Each row was made from one path, in order. Every step used is in the known rows, and no mark comes twice. Write each row's path.
In the rows, 128 means zero.
Known rows
V-T-R-L: [145 119 145 146  94 158 184 136 125 122 144 109 146 116 115 121 136 121
 126 135 118 124 136 126 142 127 148]
V-K-L-R: [155 172  89 152 115 140 106 119  79 110 151 130  97 146 144 144 123 121
 110 156 160 117 141 154 123  97 130]
H-M-T-K-V-R-L: [117  89 135 116 143 185 175 138 207 105 124 128 124 131  98 138 131 132
 125 114 138 135 137 129 127 132 125]
L-K-R: [130 193 110 148 118  73 102 138  75 122 162 142  70 107 125 115 122 133
 116 177 126 131 136 152 109  27 129]
L-K-V-T: [118 173 120 124 131  92 153 139  81 103 157 130 100  89  91 102 143 133
 111 149 148 121 150 128  93  36 127]
Z-M-T-K-V-R-L: [120  94 112 118 132 153 156 126 173 129 147 116 143 120 118 125 124 125
 127 108 135 150 125 103 131  75 133]
T-Z-M-H: [111 146 129 100 135  95  88 112 141 137 105 119 141 152 152 113  90 128
 144 109  60 127 122 118 137 135 132]
M-T: [155 168 134 138 121 158 135 123 148 108 137 131 117 153 116 129 141 136
 117 125 119 133 126 115 117  87 112]
V-T-K: [133 158 128 146 116 122 172 136 132 131 133 111 152 128 121 120 175 132
 121 142 139 117 139 124 112 107 123]
H-T-V: [140  97 151 123 138 131 133 128 139 137 103 140 116 113 123 139 158 135
 141 109 130 117 114 136 142 228 105]
M-T-V: [129 135 130 137 127 130 137 125 152 110 118 139 141 127 114 129 156 143
 134 102 139 131 118 116 125 129 114]
K-V-T: [148 121 140 106 128 115 173 137  92 100 133 124 123  75  85 114 149 124
 130 124 164 121 148 113 111 136 130]
H-T-V-R-K-L: [136  72 118 125 137 161 131 128 114 141 116 141 128 110 127 150 150 103
 148 111 135 125 116 138 156 240 115]
L-R: [150 222 124 147 122 136  91 135 116 125 141 132  97 109 137 130 119 166
  98 141 132 120 140 148 117  50 145]
T-Z-M: [116 141 109 106 127  97  85 116 117 134 109 119 130 129 130 105  99 127
 136  98  71 130 119 116 136 103 125]
M-T-R-L: [137 142 145 155  96 170 163 129 160 108 149 123 133 136 117 132 118 132
 119 131 117 143 127 122 133 103 140]
V-T-Z: [138 142 114 119 114 131 142 129 102 136 113 116 146 129 115 103 145 115
 132 112  98 115 133 116 133 140 134]
L-R-K-V-T-Z: [113 171  96 129 126 142 115 144  62 132 133 128 151  91 121 129 120 122
 107 145 172 128 147 124 105  91 164]
M-H-T-V-R-K: [136 104 163 116 148 132 132 126 170 141 106 139 152 141 160 153 140 119
 152 137 127 117 120 133 146 248 127]
T-V-L-R-K: [100 116 119 150 131 101  86 134  67 142 114 137 167 121 146 129 127 144
 131 128 164 124 130 140 135 140 136]
H-T-R-K-V-L: [135  68 150 135 111 146 152 136 108 147 126 127 131 118 115 141 125  95
 128 146 148 137 124 124 125 214 128]
T-K: [117 201 138 155 122  81 127 133 142 107 134 125 136 112 131 130 151 157
 121 159 142 124 143 141 104  80 112]
K-V-L: [133 107 146 118 132  90 123 131  63 107 132 131 123  97 101 112 111 131
 132 137 158 130 150 125 120 146 122]
M-H-T-V-R: [147 111 168 112 146 122 136 123 192 142 104 137 129 131 154 144 142 133
 153 123 112 114 121 137 153 252 125]
Z-M-H-T-K-L: [121 106 150 113 151 154 129 112 161 152 132 113 116 187 166 148 108 118
 141 123  75 129 118 131 136 184 110]
L-R-K-V-T-Z-M-H: [104 150 104 113 137 146 114 137  90 148 130 121 159 120 143 133 103 118
 115 137 153 130 139 117 110 106 170]
H-M-Z: [115 130 134  96 154 154  99 120 188 112 104 135 110 168 124 128 102 136
 135 108  93 114 126 138 138  78 108]

Which path is each row?
[118  86 106 126 134 154 110 118 141 162 124 121 138 161 138 121 121 135
 123  82 114 141 105 107 136  96 128]  Z-M-T-V-L-R
[120  49 158 104 138 140 135 120 143 160 125 115 143 165 151 139  94  97
 140 130 111 140 115 110 131 202 130]  Z-M-H-T-R-K-V-L
[126 135 115 153 117  86  92 133  39 152 153 133  97 150 137 106 105 123
 120 170 120 133 137 147 125  73 126]  V-L-K-R
[139 124 118 126 126  76 119 128 154 109 108 142 137  56 116 119 159 148
 149 104 144 121 126 134 151 137 128]  T-V-R
[125  95 119 115 136 139 125 116 162 130 121 125 134 144 123 123 135 132
 133  81 110 139 103 103 131  94 110]  Z-M-T-V
[113 111 139 146  99  95 139 137  89 106 137 127 154  88 109 129 109 110
 128 160 165 143 139 123 108 117 141]  T-R-K-V-L
[112 125 124 147 129  92  91 131  88 143 112 136 146 111 141 121 129 157
 131 114 147 121 131 144 141 144 135]  T-V-L-R
[132 121 118 137 123  57 119 124 129 100 107 141 145  98 126 129 166 139
 139 128 185 112 124 135 128 148 115]  T-V-K
[137 146 170 110 142 130 118 119 160 146 104 129 126 168 159 137 113 124
 143 137  78 115 127 135 141 244 125]  M-H-T-Z
[131  67 140  98 152 142 119 118 178 157 113 126 146 152 160 144 123 108
 148 111 105 129 104 115 150 190 124]  Z-M-H-T-V-R-K
[124 193 115 137 131 135 100 143  70 111 145 137 131  87 125 143 114 141
 100 161 187 129 148 135  98  63 152]  L-R-K-V
[111 176 145 164  98 110 139 136 121  99 163 125 116 101 123 121 101 147
 114 163 111 133 140 152 129  45 146]  T-R-L-K
[137  95 126 102 134 150 109 119 135 165 104 124 110 145 129 123 118 109
 134  94  72 127 109 119 145 197 115]  H-T-Z-M
[122 169 105 154 118 159 162 134  96 141 149 111 134 137 132 132 155 129
 117 137 132 120 147 142 117 110 135]  V-T-K-L-R
[121 138 123 140 123 140 173 136 161 106 148 127 149  99 108 131 145 134
 125 136 169 145 144 116 118 101 137]  M-T-K-V-R-L
[138 138 158 105 145 118 107 113 164 126 127 119 122 167 157 129 102 138
 135 125  80 125 120 120 131 111 117]  Z-M-H
[126 182 109 124 131  72 125 137 108  95 158 139  85  56  92 102 131 141
 115 151 148 128 150 136 106  11 132]  L-K-V-R
[140  98 104 138 115  46 120 131 108 117 111 145 128  85 129 132 161 123
 148 139 198 122 121 139 132 172 129]  T-V-K-R
[126 180 129 155 119 136 149 129 168 114 138 126 140 146 124 133 159 143
 115 139 139 137 130 120 102  78 114]  M-T-K
[108  82 100 129 136 162 105 122 118 160 126 123 159 169 143 130 119 120
 121  97 131 145 105 104 130  90 130]  Z-M-T-V-L-R-K
[ 84 129 134 112 144 125 143 133  83 119 155 119 141 134 132 111  87 126
 129 142 106 128 148 130 135  93 151]  R-L-K-V-T-Z-M-H
[143 113 148 114 142 195 141 128 194 106 114 132  97 175 104 134 128 134
 117 106  97 125 122 128 121 117 103]  H-M-T
[167 116 109 146 107 103 125 133  81 114 147 136 112 126 143 140 126 106
 128 181 189 127 134 144 138 136 141]  V-K-R-L
[143 128 135 116 128 143 114 124 124 150 103 131 111 135 125 127 127 116
 132 115  88 120 121 130 140 213 117]  H-T-Z
[123  92  83 127 131 163 120 113 138 142 134 124 124 158 138 135 127 122
 124  87 133 138 108 116 132  98 127]  Z-M-T-V-K-L-R
[130  72 131 116 142 164 148 127 202 105  97 137 120 161 106 137 153 129
 128  98 140 121 113 128 125 152 104]  H-M-T-V-K
[134 124 155 149 111 160 153 135 140 138 147 127  98 123 124 136 119 125
 116 149 104 130 125 147 140 153 133]  H-T-R-L-K
[115  57 139 110 149 113 112 120 134 185 124 126 113 175 166 128 105 111
 146 124  93 133 106 129 146 187 126]  Z-M-H-T-V-L-K-R
[130 166 114 129 117 140 120 121 135 122 118 130 136 149 117 116 126 126
 127 110  97 134 124 111 124 114 125]  M-T-Z
